Each row was made from one small tree. The marks that hang from a mark follow it in brackets, in the order of their numbers. Every link used is in the known rows. Write each row's tree.
(in the rows, 128 means zero)
Known rows
q_560{q_338{q_510}}: [167 110 129 181 167 114 125 131 111 126 107 141 133 166 140 139 104  81
 113 129 155 103 128 137]
q_974{q_510{q_761}}: [132 110 101 148 159 135 140 119 118 120 139 134 125 169 101 100 157  87
 120  60 181 137 114 114]
q_974{q_510{q_95{q_54 q_277{q_338}} q_761}}: [145 121 116 138 133 139 124 132 131 115 156 135  98 105  99 129 167 120
 119  77 155 135 128 117]
q_95{q_277{q_510}}: [129 142 105  95 148 143 145 134 116 133 136 117 144 129 129 122 120 145
 126 128 130 149 114 132]
q_974{q_510{q_95{q_54 q_277{q_338}} q_761{q_712}}}: [145 123 129 131 121 125 117 129 135 117 155 134 101  98  95 116 174 139
 112  90 135 134 138 135]
q_54{q_510{q_95{q_761{q_712}}}}: [114 108 119 116 107 133 142 121 131 130 133  90 121 120 149 158 124 111
 141 109 144 124  80 127]
q_510{q_95{q_54 q_277{q_338}} q_761{q_712}}: [184 134 162 135  79 127 107 147 117 129 142 130  88  59 124 157 176 171
 148 137 114 152 144 156]
q_560{q_338{q_95{q_54} q_510{q_761}}}: [157 119 143 214 161 118  97 133 107 128 120 166 100 132 141 159 109  87
 123 153 163 103 150 125]
q_761{q_54{q_510} q_95{q_277} q_712}: [ 79 123 183  46  62  86  75  89 140 154 136  98 166 113 137  68  91 202
 118 155  69  99 161 184]
q_277{q_338 q_510{q_95{q_54 q_761}}}: [112 213 118 136 148 108 137 207 117  78 122 154 149 155 141 160 153 169
 123 107 135 185 112 141]
q_560{q_338{q_95}}: [157 114 122 167 181 129 108 113  93 114 103 149 124 150 147 143 128  81
 108 128 152  84 122 112]
q_54{q_510{q_761{q_712}}}: [120 111 125 128 121 141 139 121 108 133 136 109 127 133 165 136 121 113
 143 101 182 138  93 144]
q_95{q_54 q_510}: [156 127 104 101 114 154 180 105 191 168 166 115 138 131 101 143 109 145
 118 110 130 149 119  99]
q_95{q_54 q_277 q_510 q_761{q_712}}: [126 106 124  50  78 204 195  82 252 203 157 109 152  20  95 132 101 189
 124 191  62  83 146 109]
q_338{q_95{q_277 q_761} q_510}: [ 93 139 107 170 142 116 128 133 111 150 126 125  97 114 121 143  81 103
 142 201 102 122 148 112]
q_974{q_510{q_95 q_761{q_54}}}: [137 112 128 151 122 111 114 126 117 107 139 132 110 153  89 111 162  94
 129  59 169 146 118 125]
q_761{q_54{q_95}}: [ 99 125 124 100 132 120 122 107 123 140 143 125 139 211 134  85 121 120
 126 107 155 139 119  91]
q_510{q_95{q_277{q_338}} q_761{q_712}}: [183 132 156 139  88 121 114 158  82 107 114 125  90  70 132 154 179 147
 153 132 114 155 133 169]
q_560{q_338}: [174 101 123 147 172 139 129 111 114 124 105 138 146 160 145 134 130  87
 108 108 160  87 112 121]
q_338{q_95{q_54}}: [123 144 103 146 152 110 109 107 110 147 155 130 108 165 120 134 127 124
 121 131 137 141 128  87]
q_277{q_95{q_54 q_761} q_338{q_510}}: [ 79 186  92 148 161 109 126 149 147 102 105 158 143 158 126 131 117 151
 130 131  89 163 128 102]
q_560{q_338{q_95{q_277 q_761} q_510}}: [135 111 128 179 167 137 117 124 118 131 102 149 115 106 142 152  94  84
 119 181 128  69 144 120]
q_338{q_510{q_95{q_761}}}: [144 129 120 182 114  86 138 154 117 133 123 109 104 161 107 154 113  96
 149 137 121 164 120 133]
q_761{q_95 q_510 q_712}: [135 139 186  95  73  51  96 152 126 125 130  96 169 155 113  84 134 183
 117 141  50 153 188 195]
q_54{q_95{q_277{q_338} q_761{q_712}} q_510}: [ 50 116 100  70 143 200 161 122 153 132 142 113 116  94 196 126 120 136
 121 156 136  82 102  89]

Write each row's tree
[124 133  89 113 131 133 143  91 169 122 124 130 130 142  93 129 126 138
 132  90  93 170 103  87] => q_277{q_95{q_54 q_510}}
[128 110 101 130 136 177 175 133 133 121 133 130  95 152 141 133 149  97
 137 105 157 149 106  78] => q_54{q_95{q_510{q_761}}}
[102 125 122  93 121 133 143 109 141 138 141 125 138 190 128  94 111 122
 126 111 145 142 120  94] => q_761{q_54{q_95{q_510}}}
[102 127 161  86  89 111 141 125 171 157 129 109 192 152 112  89 110 149
 137 157  99 120 154 145] => q_95{q_761{q_54 q_510 q_712}}
[124 108 119 131 138 137 120 112 140 132 149 132 124 134  96  97 153 120
 117  77 152 120 138 119] => q_974{q_510{q_761{q_95{q_54 q_277}}}}
[ 72 140 133  45 114 162 146 113 161 154 124 117 178  79 156  99  94 177
 122 182  94  76 136 142] => q_95{q_277{q_338} q_761{q_54{q_510} q_712}}
[154 101 148 178 151 139 115 132 115 127 111 154 117 134 151 135 107  86
 127 145 165  95 143 132] => q_560{q_338{q_510{q_761{q_54{q_95{q_277}}}}}}
[133 121 136 120 102 141 126 142  97 114 133 107 101  79 169 163 134 129
 146 116 154 137  99 157] => q_54{q_510{q_95{q_277{q_338}} q_761{q_712}}}
[111 133 100 122 159 162 145 148 104 121 138 134  93 144 164 121 140 120
 126 138 144 136 127  91] => q_54{q_95{q_277{q_338{q_510{q_761}}}}}
[132 162 137 152 135 108 132 171  98 102 117 146 147 168 129 123 152 144
 144 102 162 194 116 163] => q_277{q_510{q_761{q_712}}}
[137 164 164 154  97  84 106 177  96  90 118 144 130 153 116 134 158 150
 154 101 149 202 120 173] => q_277{q_510{q_95 q_761{q_54 q_712}}}
[143 108 123 164 176 147 118 111 115 122  95 150 132 134 146 147 128  80
 115 141 145  66 121 103] => q_560{q_338{q_95{q_761}}}
[171 104 138 189 146 116 124 138 122 120 100 138 119 139 132 160 116  79
 125 136 140  98 124 135] => q_560{q_338{q_510{q_95{q_761}}}}
[116 106 118 104 120 123 129 104 155 128 141 113 126 120  81  99 149 120
 111  99 113 108 123 119] => q_974{q_510{q_95{q_277 q_761{q_54 q_712}}}}
[104 171 130 153 132 103  99 143 134  86 114 168 135 151 106 120 160 171
 150  92 120 213 117 133] => q_277{q_95{q_54} q_510{q_761{q_712}}}
[139 103 139 123  93 142 126 127 106 125 138  99  97  78 157 161 132 121
 153 114 155 135  96 152] => q_54{q_510{q_95{q_277} q_761{q_712}}}
[161 104 157 163 127 112 111 127 132 129 104 137 127 116 129 141 106 104
 121 160 119  87 142 151] => q_560{q_338{q_510{q_95{q_277 q_761{q_54 q_712}}}}}
[144 121 125 134 128 122 122 136 111 100 136 131 101 107 100 115 175 122
 116  87 134 136 130 144] => q_974{q_510{q_95{q_277{q_338}} q_761{q_712}}}
[168 126 143 110  98 103 132 160 115 123 148  89 129 127 117 143 130 124
 138 123 108 164 142 147] => q_761{q_510{q_95{q_277}}}
[110 148 143  54 102 161 151 133 206 175 164 118 174  59 129 116 114 208
 114 196  69  96 177 134] => q_95{q_54 q_277{q_338} q_761{q_510 q_712}}
[149 122 127 200 176 104 105 132  91 115 105 152 110 155 143 149 102  76
 112 150 147 101 138 128] => q_560{q_338{q_95 q_510}}
[159 109 120 141 166 158 130 108 116 121 106 144 118  95 143 152 111  94
 107 148 130  73 129 115] => q_560{q_338{q_95{q_277 q_510}}}
[ 89 183 104 120 162 123 130 147 110 118 131 142 139 144 162 136 125 152
 108 145 127 125 127 115] => q_277{q_338{q_95{q_54{q_510} q_761{q_712}}}}
[122 130 106 127 124 132 139 107 131  99  93 138 131 143 104 123 129 115
 153  87 110 176 103 108] => q_277{q_95{q_510{q_761{q_54}}}}
[154 120 165 142  89 109 100 125 123 145 127 131 128 132 119 113 161 161
 146 119 123 145 152 156] => q_510{q_761{q_95{q_54} q_712}}
[102 130 107  90 138 178 167 130 161 148 119 120 161  96 125 129 118 142
 142 155 117 111 112 114] => q_95{q_277{q_510} q_761}
[103 127 112 115 137 139 127 102 119 149 121 120 119  98 124 123 125 131
 130 182  90  97 134 106] => q_338{q_95{q_277 q_761{q_712}}}
[103 131 114 118 138 143 132 124 120 143 131 116 124 102 128 136 112 116
 137 176 103 108 143 102] => q_338{q_95{q_277 q_761{q_510}}}
[111 138 182  70  56  68 103 105 152 141 117 112 173 148  99  68 107 194
 116 139  52 133 169 182] => q_761{q_54 q_95{q_510} q_712}
[101 138 133  86 110 113 115 119 113 130 143 108 145 149 152 121  95 135
 129 109 152 133 108 136] => q_761{q_54{q_510{q_95{q_277{q_338}}}}}
